Each row comes from the steps of one path. Every step used is in the known rows, and no mark comes twice. Write the path behind each row, first mark first.
Known rows
c/d/e/s/h: [-1.25 -3.45 -0.35  1.77 -0.70  1.45  0.58 -0.12 -2.53  0.48 -1.08  0.06
 -0.09 -0.27 -0.93  0.57 -0.43  2.07 -1.91  0.88]
d/c/s/h: [-1.02  0.94 -1.79 -0.11  0.15  4.79 -0.06 -0.11  3.51 -0.25  0.68 -1.16
 -0.82 -0.42 -0.31 -1.50 -0.85  1.09  0.24  2.76]
q/h/s: [ 0.13  4.10 -1.57  0.33  0.40 -1.02 -2.22  0.06  0.35 -1.03  0.20  1.62
 -0.99  0.91  0.39 -2.39  1.02 -4.81 -0.03 -1.77]
c/s: [-0.13  2.51  0.29  0.65 -0.49  2.30  0.80  0.09  0.34 -0.01  0.33 -1.01
  0.55  0.10  0.13  0.78  0.09  1.01  0.95  1.93]
s/h/q: [-0.45  1.48 -1.88 -1.70 -0.06 -1.37  0.20  0.39 -0.23 -0.38 -0.32  0.85
 -1.94  0.73  0.30 -1.93 -1.01 -0.75 -0.42 -0.71]
e/d/c/s/h: [-0.57 -0.55 -0.56 -0.66 -0.56  0.48 -0.22 -0.19  1.79  0.41  0.58 -1.10
 -1.86 -0.95 -0.47 -1.49  0.34  0.91  0.15  2.37]
h/s: [ 0.76  2.76  0.03  1.88  0.74 -0.25 -2.47  0.07  0.41 -1.02 -0.47  1.08
  0.48  0.47  0.74  0.38  0.86 -2.80  0.26 -0.73]
s/c/d/e: [-0.69 -2.25  0.40  1.71 -1.07 -2.52  0.56 -0.13 -0.80 -0.03 -1.14 -1.84
  2.08  0.03  0.38  1.52 -1.18  3.40 -0.80 -0.64]
h/q/c/s/e/d: [ 1.13 -0.13  2.27 -4.66 -0.71 -5.82  1.52  0.01 -2.79  0.00  0.74  0.93
 -0.95 -0.01 -0.02 -0.52  0.31 -2.18  1.96 -1.30]
h/q: [ 0.65  2.33 -0.54  0.51  0.60 -0.86  0.04  0.48  0.43  0.35 -0.07  0.96
 -0.50  0.56  0.91  0.00  0.73 -0.70  0.16 -0.82]
e/d/c/s/h/q/n: [-0.10  0.43  0.35 -2.79  0.78 -1.19  0.99  0.03  0.96  0.08  0.57 -0.91
 -1.69 -0.19 -0.46 -2.63 -0.62 -3.17 -0.62  0.51]
q/c/d/e/s: [-0.28 -2.42  0.98  3.13 -0.07  0.39  1.76 -0.10 -1.81  1.11 -0.16  0.34
  2.33 -0.28 -0.12  1.74  0.78  0.80 -1.95  0.32]
q/c/d/e/s/h: [-1.47 -2.95 -0.74  0.23 -0.89 -0.33  1.67 -0.18 -2.19  0.28 -0.37  0.03
  0.53  0.04 -0.73 -0.64 -0.88  0.77 -2.25  0.37]
d/c/s: [ 0.19  1.90 -0.22  2.65  1.00  5.78 -0.06 -0.01  4.66  0.57  1.08 -1.14
  0.88 -0.70  0.39  0.59  0.92  0.97  0.80  2.88]
c/s/h/q: [-0.80  2.30 -1.75 -2.37 -0.38 -0.70  1.48  0.19 -0.56 -1.01  0.22  0.81
 -1.20  0.72 -0.09 -2.45 -1.86 -1.54 -0.51  0.50]
h/q/c/s/e: [ 0.56  1.82  0.54 -4.43  0.22  0.13  1.95  0.13 -0.43 -1.09  1.04  0.85
  0.33  0.78  0.08 -0.80 -1.65 -2.04  2.31 -0.90]
c/s/e: [ 0.47  0.43  1.45 -2.13 -0.08  3.71  0.28  0.05 -0.55 -0.58  0.11 -0.49
 -0.27  0.10 -0.39  1.63 -0.40  1.30  3.33  0.56]
c/d/e: [-0.63 -2.21  0.79  4.51 -0.33 -0.77  0.05  0.08 -0.70  0.45 -0.86 -1.31
  2.66  0.53  0.71  2.74 -0.04  2.63  0.05 -0.37]
q/c/d: [-0.72  0.20 -0.94  0.58 -0.06  0.79  0.35  0.04  0.52 -0.30  0.70 -1.52
  3.18  1.64  0.33  0.83 -1.72  1.60  0.31 -1.65]
q/c/s: [-0.41  3.30 -0.32 -1.26 -0.80  0.20  2.05  0.02  0.77 -0.30  1.14 -1.02
  1.45  0.54  0.41 -0.92 -0.65 -0.51  0.66  1.33]

Which path is each row?
[ 0.65  2.74 -0.46 -1.45 -0.26 -2.32 -1.69 -0.14  0.29 -1.41 -0.78  0.31
 -0.29 -0.20  0.29 -0.95 -0.48 -1.35 -0.74 -0.94]
h/s/c
[-0.08 -3.04  1.43  4.61  0.16  2.16  0.67 -0.05 -2.04  1.36 -0.86  0.28
  1.63 -0.61 -0.32  3.14  1.42  2.11 -1.62  0.79]
c/d/e/s
[-0.80 -2.27 -0.90  0.94  0.14 -0.75  1.37  0.08 -2.44  0.01 -0.71  1.86
 -0.23  0.28 -0.49 -0.45 -1.00 -0.52 -2.71 -0.48]
c/d/e/s/h/q
[-0.27 -1.50 -0.33 -0.13 -0.27  3.21  0.35 -0.19 -1.19  0.22 -0.43 -0.74
  1.07 -0.20 -1.12  1.64 -1.00  3.71 -1.81 -0.39]
e/s/c/d
[-1.38 -1.57 -1.18  0.34 -0.62 -4.90  1.79  0.06 -1.12 -0.71 -0.08 -0.09
  2.00  1.35  0.67 -1.29 -2.59 -0.70 -1.37 -1.78]
s/h/q/c/d/e
[-0.21  0.45 -0.90 -0.13  0.06 -0.28 -1.76 -0.29 -0.20 -1.93 -0.47 -0.34
  2.29  0.97 -0.23  0.47 -2.45  0.31 -1.05 -2.22]
h/s/c/d
[ 1.29 -2.26  2.94 -2.01 -0.64 -3.19 -1.36  0.11 -2.58  1.05 -0.64 -0.28
 -2.11 -0.63 -0.07  2.23  2.25  1.76  3.10 -1.25]
s/e/d
[ 0.67  0.25  1.16  1.98  0.21  1.07 -0.22 -0.14  2.73  1.21  0.95 -1.03
 -0.17 -1.31  0.26  0.83  2.34  0.85  0.73  2.52]
e/d/c/s
[ 1.39  0.74  1.21 -1.02  1.12  1.36 -2.75  0.03 -0.47 -1.40 -0.56  1.42
 -0.29  0.46  0.12  1.35  0.16 -2.12  2.65 -1.83]
h/s/e
[ 0.54  0.59  0.21 -1.63 -0.59  1.70  0.62 -0.08 -0.85  0.96 -0.76 -0.03
 -1.64 -1.50 -0.73  0.30  1.06  2.45 -1.50  1.09]
e/s/c
[ 1.56 -0.59  0.72 -0.40  1.40 -0.65 -3.32 -0.14  2.26  0.37  0.76  1.30
 -2.29 -0.78  0.03 -1.06  2.84 -3.33  1.88 -1.67]
q/h/s/e/d/c
[-0.73 -1.96  0.02  0.90 -0.89  0.26  0.84  0.05 -2.19  1.08 -1.25  0.58
 -2.01 -1.09 -0.54 -0.15  1.05  1.11 -1.52  1.87]
d/e/s/h
[ 2.04 -1.64  2.03  0.92  1.68 -0.03 -3.56 -0.15  2.36  0.49  0.18  0.98
 -1.07 -1.19  0.32  1.32  2.80 -1.70  1.98 -0.79]
h/s/e/d/c
[-0.10  0.34 -0.93 -1.33  0.15 -2.06  0.58  0.03  1.24  0.08  0.73  0.83
 -1.99 -0.46 -0.03 -2.42 -0.16 -1.69 -0.77  0.93]
e/d/c/s/h/q
[ 1.16 -1.03  1.05  2.83  0.77  0.02 -1.95  0.07  3.30  2.16  0.42 -0.91
 -1.07 -1.44  0.70  1.28  3.67  1.66  0.85  0.99]
e/d/c
[-1.34  0.20 -2.60 -2.06 -0.12 -1.43  1.10  0.10 -0.11 -1.21  0.76 -0.13
  1.79  2.14  0.09 -1.75 -3.39 -0.55 -1.02 -2.51]
s/h/q/c/d
